Known rows, with every way that one mark hangs from another:
B{F{A{D{L{M} U} P}}}: [-2.880  0.100 -0.457 -2.199 -0.423 -0.919 -0.170 -3.672 -1.771  1.847
  0.170 -0.967 -0.524  3.854 -0.741 -0.364  0.046  0.063  0.801  2.036
 -4.146  0.197 -2.364  3.169]
F{A{B P{U{D{L}}}}}: [ 2.762  1.644  0.520 -4.726  0.214  0.042 -0.033 -0.496 -0.146  4.191
  0.394 -1.433  1.083  3.193 -2.162  2.318 -3.028  1.575  2.031 -1.414
 -5.411  0.064  1.127  4.424]
L{M{D}}: [-1.875  0.347 -1.531  6.220 -1.115  6.142  0.593  2.507  2.170 -1.142
  0.355  0.560 -3.777 -4.213  3.643 -0.035  2.246 -1.453 -1.990  0.435
  3.789  2.337 -0.291 -4.222]
U{D{L{M{B{F}}}}}: [ 2.660 -3.447 -0.899  5.261  1.852  3.865  0.508 -1.048  2.762 -1.722
 -0.310  1.759 -3.655 -4.385  2.133  2.461  4.181 -5.320 -1.426 -0.947
 -0.832  1.894 -0.131 -5.146]
A{B D{L{M}} P}: [-0.030  3.330 -1.789  0.322  0.416  0.181  2.125  0.566 -0.001  4.776
  3.126  2.873  0.005  0.652  1.642  1.860  3.772 -0.618  3.348 -3.256
  1.476  1.695  1.439  3.036]
U{D{L{M{B{A}}}}}: [ 2.581 -3.795 -1.843  4.477  2.906  4.914  1.186 -0.872  3.835  0.076
  0.330  2.628 -4.036 -3.560  1.913  2.694  4.514 -3.806 -2.421 -2.325
 -1.888  1.805 -1.362 -3.020]
B{A}: [ 0.274 -2.957 -1.489  0.639 -0.832 -0.033 -1.848  0.748 -0.370  1.031
 -1.119 -1.651  2.070  1.632 -3.040 -1.213 -3.358  1.231 -3.341  0.985
 -1.676 -1.779 -2.249  1.733]
M{B{A{P} F} D{U} L}: [ 1.715 -0.080 -0.548 -1.951  1.378 -1.272  1.166 -0.943 -0.152 -6.368
  1.881 -0.461  0.640 -2.453  4.492 -2.919  0.268  1.340  0.216 -3.650
  1.566  1.787 -1.298 -1.716]
L{M}: [-2.695 -1.432 -0.265  4.706 -0.821  3.581 -0.666  2.325  2.523  1.402
 -2.023  1.397 -1.910 -2.847  1.105  1.077  0.848 -1.334 -3.009  2.146
  2.167  1.217  0.802 -3.814]
M{B{A{D P} F}}: [ 2.953 -1.751 -1.105 -3.288  2.289 -5.804 -1.041 -0.749 -1.645 -0.693
 -2.301 -0.742  5.578  1.092 -3.599 -0.470 -3.340  1.294 -0.030 -3.212
 -1.016 -1.564 -0.297  4.343]
A{P{U}}: [-0.739  0.366  3.858 -1.033  0.978 -0.499  0.905  3.477  0.761  7.442
 -0.752 -1.445  1.248  3.286 -2.955  2.819 -1.663  2.304  2.613  1.765
 -1.108 -0.061  2.189  4.131]
A{B{F} D{L{M} U}}: [-1.889  2.179 -0.181 -0.883 -4.025 -0.159 -1.073 -2.932 -2.035 -1.295
  3.241  1.508 -2.091  0.659  1.707 -0.625  2.545 -0.891  1.369  1.832
  2.451  0.969  0.813 -3.131]
M{B{F} D}: [ 3.720 -0.984 -1.063  3.060 -0.369 -2.378 -1.206  1.571 -0.745 -7.819
 -1.625 -1.632  2.040 -4.725  1.838 -2.105 -2.388 -1.854 -0.475 -1.701
  5.153 -0.713  1.605 -4.596]
M{B{A F} L{D{U}}}: [ 1.135 -1.451 -0.846 -0.147 -0.179 -0.720  0.060 -0.350 -0.186 -8.068
 -0.210  0.451 -0.822 -4.055  3.728 -3.647 -0.407 -1.142 -2.128 -1.701
  1.995  0.364 -0.835 -4.480]
M{B{A} D{U} L}: [ 0.781 -0.952 -0.553  1.853  1.707  0.545  0.954  1.239  2.150 -6.092
  2.125  1.757 -1.548 -3.913  5.848 -2.517  2.150  1.646 -1.672 -3.450
  4.081  2.146 -1.115 -4.309]
L{D{U} M}: [-4.671  1.318  0.131  4.519 -3.242  6.882  2.236  0.147  2.677 -0.348
  1.033  2.407 -8.094 -2.168  3.936  0.109  3.953 -1.363 -0.926  2.296
  4.109  1.748  0.149 -4.979]
L{M{B{A}}}: [-0.474 -2.430 -1.206  0.886  1.473  1.045 -0.915  1.529  3.306 -0.828
 -3.660  2.461  0.449 -4.230  0.884  0.907 -1.076 -0.531 -4.570 -1.000
  1.916  0.206  1.297 -3.009]
F{A B}: [ 0.260 -0.521 -1.691 -0.716 -2.088 -2.209 -3.215 -0.880 -2.043 -2.860
 -3.645 -3.687  3.527  0.844 -4.251 -2.301 -5.937  0.504 -2.698  2.494
 -1.732 -3.940 -0.594  0.002]
U{D{L{M}}}: [ 1.113 -3.097 -1.026  7.365  1.420  6.554  1.307 -0.164  3.423  1.515
  1.249  2.069 -5.583 -2.804  2.208  2.923  5.925 -4.446 -1.311 -0.166
 -1.342  2.468 -1.318 -3.912]
M{B D L}: [ 2.485 -0.905 -1.019  7.129  2.595  0.474  0.771  5.033  2.321 -6.977
  0.461  1.738 -0.360 -7.484  6.870 -1.939  2.574 -1.582 -1.038 -4.071
  6.599  2.652  0.913 -6.308]
P{A U{D}}: [ 3.969  0.099  6.451 -1.017  0.166  4.900 -0.629  3.096  1.477  3.716
 -0.757 -0.470  0.708  1.078 -3.756  4.302 -1.224  1.893  0.201  0.576
 -4.924  2.553  1.344 -0.150]
D{L U}: [-3.743 -2.631  2.056  3.850 -1.534 -0.130  0.581 -0.592  2.317  1.783
  1.554  2.160 -4.012  1.846  2.780  0.448  3.529 -1.628 -0.285  5.102
  2.181 -0.929  0.162 -4.553]

Rows:
[ 0.280 -1.167  0.339  4.314  0.721 -0.886  1.711  0.817  3.139 -4.306
  1.480  2.801 -3.362 -3.215  6.152 -0.391  3.540 -1.748  0.458 -0.516
  6.777 -0.195  1.680 -6.287] -> M{B D{L U}}
[ 2.371  1.810 -1.013 -0.287 -4.022 -3.219 -3.389 -0.067 -4.910 -2.195
  0.877 -1.899  3.883  1.142 -3.340 -1.764 -2.768  0.758  1.412 -0.395
  1.997 -0.355  0.999  0.421] -> A{B{F} D}
[ 0.505  1.689  6.247 -1.282  0.243  1.802 -0.695  4.558 -0.134  5.060
 -0.187  0.235  2.209  2.816 -3.518  2.746 -0.895  3.559  1.118  1.439
 -2.390  1.824  0.994  2.626] -> P{A{D} U}
[ 0.792 -2.437 -0.101 -0.738  1.947 -3.595 -1.496 -0.261 -0.803 -4.726
 -0.275  1.001  2.333 -1.681  1.145 -2.498  0.116  1.045 -1.838 -1.961
  0.614  1.020 -1.375 -1.496] -> M{B{A{D{U}} F} L}
[-0.693  0.035  0.542 -2.705  0.484 -2.143 -0.660 -1.270 -3.016  2.638
 -0.142 -3.125  1.480  4.406 -2.683 -0.228 -2.182  0.260  1.838  2.143
 -5.260 -0.738 -1.835  5.347] -> B{F{A{D{L} P{U}}}}
[ 0.731  0.308  0.345 -4.218 -1.100 -1.125 -1.099  0.115 -1.930  1.474
 -1.797 -4.302  3.822  2.070 -5.647 -0.688 -5.214  2.002 -0.640  1.844
 -2.321 -3.586 -0.117  3.615] -> F{B{A{P{U}}}}
[ 1.011  0.494  0.139 -0.503  1.304 -2.013  0.546 -0.653  0.099 -6.974
  0.705 -0.138  0.080 -2.855  5.406 -2.573  0.241  0.849  0.742 -2.796
  1.936  2.128 -0.157 -3.244] -> M{B{F{A{P}}} D{U} L}
[-0.529  1.333 -0.743 -0.577  1.443  4.813  3.022  2.100  3.141  0.139
 -1.290  1.910 -3.808 -4.250  2.634  1.232  0.714 -0.954 -1.075 -2.536
  1.820  0.873  1.366 -0.119] -> L{D M{B{A{P{U}}}}}
[ 1.840  1.584 -1.351 -3.976 -1.483 -3.289 -1.540 -0.135 -1.223  2.279
 -1.704 -1.567  4.692  2.996 -3.029  0.081 -5.980  2.555  0.402 -1.708
 -2.701 -1.345  1.238  4.016] -> F{A{B P}}
[ 2.552  2.873  3.154 -3.886 -4.743 -1.925 -2.801 -0.786 -3.061 -1.519
  0.335  0.232  4.984  2.714 -3.226 -0.203 -3.173  2.915  0.890 -0.029
 -0.481  0.728  1.530 -0.947] -> P{A{B{F} D{U}}}
[-2.602  2.209 -0.026  1.079 -2.605  0.985  0.152 -1.085  0.373  1.585
  3.795  3.714 -3.353  0.754  2.554  0.717  4.589  0.172  1.359  0.674
  3.800  1.564  1.225 -2.527] -> A{B D{L{M} U}}
[-1.282  0.091 -0.332 -4.582  1.262  1.206  0.875 -1.763 -2.427  4.377
  1.710 -2.268  0.061  3.634 -2.176  0.163 -0.073  0.357  0.909  1.040
 -5.854  0.125 -3.261  6.889] -> B{A{D{L{M}} P{U}} F}
[-0.026  0.746 -0.570 -2.845  0.449 -0.738  0.375 -0.484 -2.153  2.679
  0.706 -2.768  1.994  2.945 -4.222 -0.531 -1.254  1.058  0.813  1.030
 -2.473 -2.852 -1.604  5.347] -> F{B{A{D{L} P{U}}}}
[ 0.961  0.010 -0.712 -2.706  0.455  3.424  0.712 -1.493  0.078  1.759
 -0.235 -2.441 -0.379 -0.072 -2.903  0.981 -0.717 -0.703 -0.772  0.665
 -4.005 -1.496 -1.051  2.076] -> F{B{A{P{U{D{L{M}}}}}}}
[-3.672 -2.405  1.549  1.692 -0.614  0.079  0.465 -1.778  3.480 -1.491
 -0.726  3.754 -4.265 -2.503  4.863  0.810  3.435 -3.281 -1.673  3.907
  3.284  0.010  1.953 -7.711] -> D{L{M{B{F}}} U}
[-0.676  2.710  0.700 -4.707  0.855 -2.367 -0.538 -0.545 -2.827  3.975
 -1.054 -3.494  3.082  5.002 -6.006  0.182 -3.466  3.831  2.265  0.630
 -4.253 -2.162 -0.877  8.040] -> F{A{D P{U}} B}
[-3.817 -2.271  0.890 -0.103 -0.152 -0.200  0.154 -2.816  3.220 -1.506
 -1.156  3.275 -3.931 -1.450  4.431  0.523  2.139 -2.515 -2.214  3.536
  1.060 -0.318  1.078 -6.121] -> D{L{M{B{F{A}}}} U}
[ 0.679 -1.133 -0.658 -2.331 -1.346 -3.265 -2.263 -1.555 -2.907 -0.038
 -2.817 -4.031  4.094  3.077 -3.697 -1.320 -5.784  0.204 -0.365  1.813
 -4.421 -1.753 -1.090  2.962] -> B{F{A{P}}}
[-2.385  0.772 -0.453 -0.136 -2.011  2.675  0.762 -1.869  1.785 -4.897
 -1.952  1.904 -5.039 -3.693  3.658 -0.793  0.395 -1.544 -1.687  0.493
  2.945  0.468  1.197 -5.349] -> L{D{U} M{B{F{A}}}}
[-2.276  1.667 -0.840 -2.847  0.234 -2.943  0.655 -3.796 -1.731  2.552
  0.716 -1.085  0.717  5.460 -2.710 -0.561  0.107  1.840  2.117  1.087
 -3.146 -2.517 -2.139  5.274] -> F{A{D{L U} P} B}
[-0.804 -0.026 -2.674  1.038 -0.182 -1.804 -1.378 -1.513 -2.260 -1.364
 -0.645 -1.792  1.199  1.807 -2.352 -2.076 -1.079 -0.632 -0.942  1.558
 -1.881 -2.983 -2.556  2.053] -> F{A{D{L}} B}
[-2.381  1.258  2.326  0.392  4.941  0.846  3.706  2.698  2.611  8.115
  1.540  3.268 -2.501  1.074  1.599  4.134  5.572  0.106  3.761 -1.042
  0.214  2.148  1.317  4.509] -> A{D{L{M{B}}} P{U}}
[ 2.438 -1.332 -0.968  4.709  0.577 -0.936 -0.019  3.010  0.042 -8.724
 -1.620  0.514 -0.051 -7.125  4.768 -2.947  0.300 -4.044 -1.204 -2.033
  4.577  0.924  1.274 -6.715] -> M{B{F} L{D}}
[ 0.692  0.463 -1.984 -1.870 -0.331 -1.913 -0.672 -0.982 -2.885  1.242
 -0.405 -2.993  4.008  2.891 -5.677 -1.458 -2.556  2.005 -0.048 -0.508
 -1.608 -2.919 -2.073  5.468] -> F{B{A{D P}}}
[ 1.953  3.468 -0.581 -1.062 -0.749 -3.196  0.180  1.251 -2.271  4.712
  2.047  0.379  3.902  3.384 -3.097  1.191 -0.324  2.986  4.283 -3.808
  1.434  0.689  1.707  5.769] -> A{B D P}
[-3.748 -1.022  0.886  2.835  0.658 -0.266  0.799 -1.497  1.255  0.709
  1.564  3.649 -3.903  0.163  2.707  0.747  5.708 -1.343  0.502  1.803
  2.708  1.231 -0.287 -2.561] -> A{D{L{M{B{F}}} U}}
[-0.088  1.616  1.031 -5.365 -0.382 -2.169 -1.177 -0.256 -1.820  2.393
 -2.975 -4.409  3.675  3.317 -5.390  0.034 -6.187  2.551  0.574  2.179
 -4.196 -3.322  0.736  4.798] -> F{A{P{U}} B}
[ 0.732  3.815  1.718 -2.578  0.542 -1.274  1.727  2.077 -1.190  6.882
  3.701  0.659  0.699  3.443 -0.766  2.509  1.745  1.497  5.596 -1.418
  0.179  0.731  2.415  5.537] -> A{B D{L} P{U}}
[ 0.418  0.047 -2.596 -0.917  0.263 -1.459  0.276 -1.299 -2.228  1.173
  0.458 -2.213  2.774  2.289 -3.684 -1.405 -0.839  0.069  0.058 -0.054
 -1.698 -3.124 -2.439  4.491] -> F{B{A{D{L} P}}}
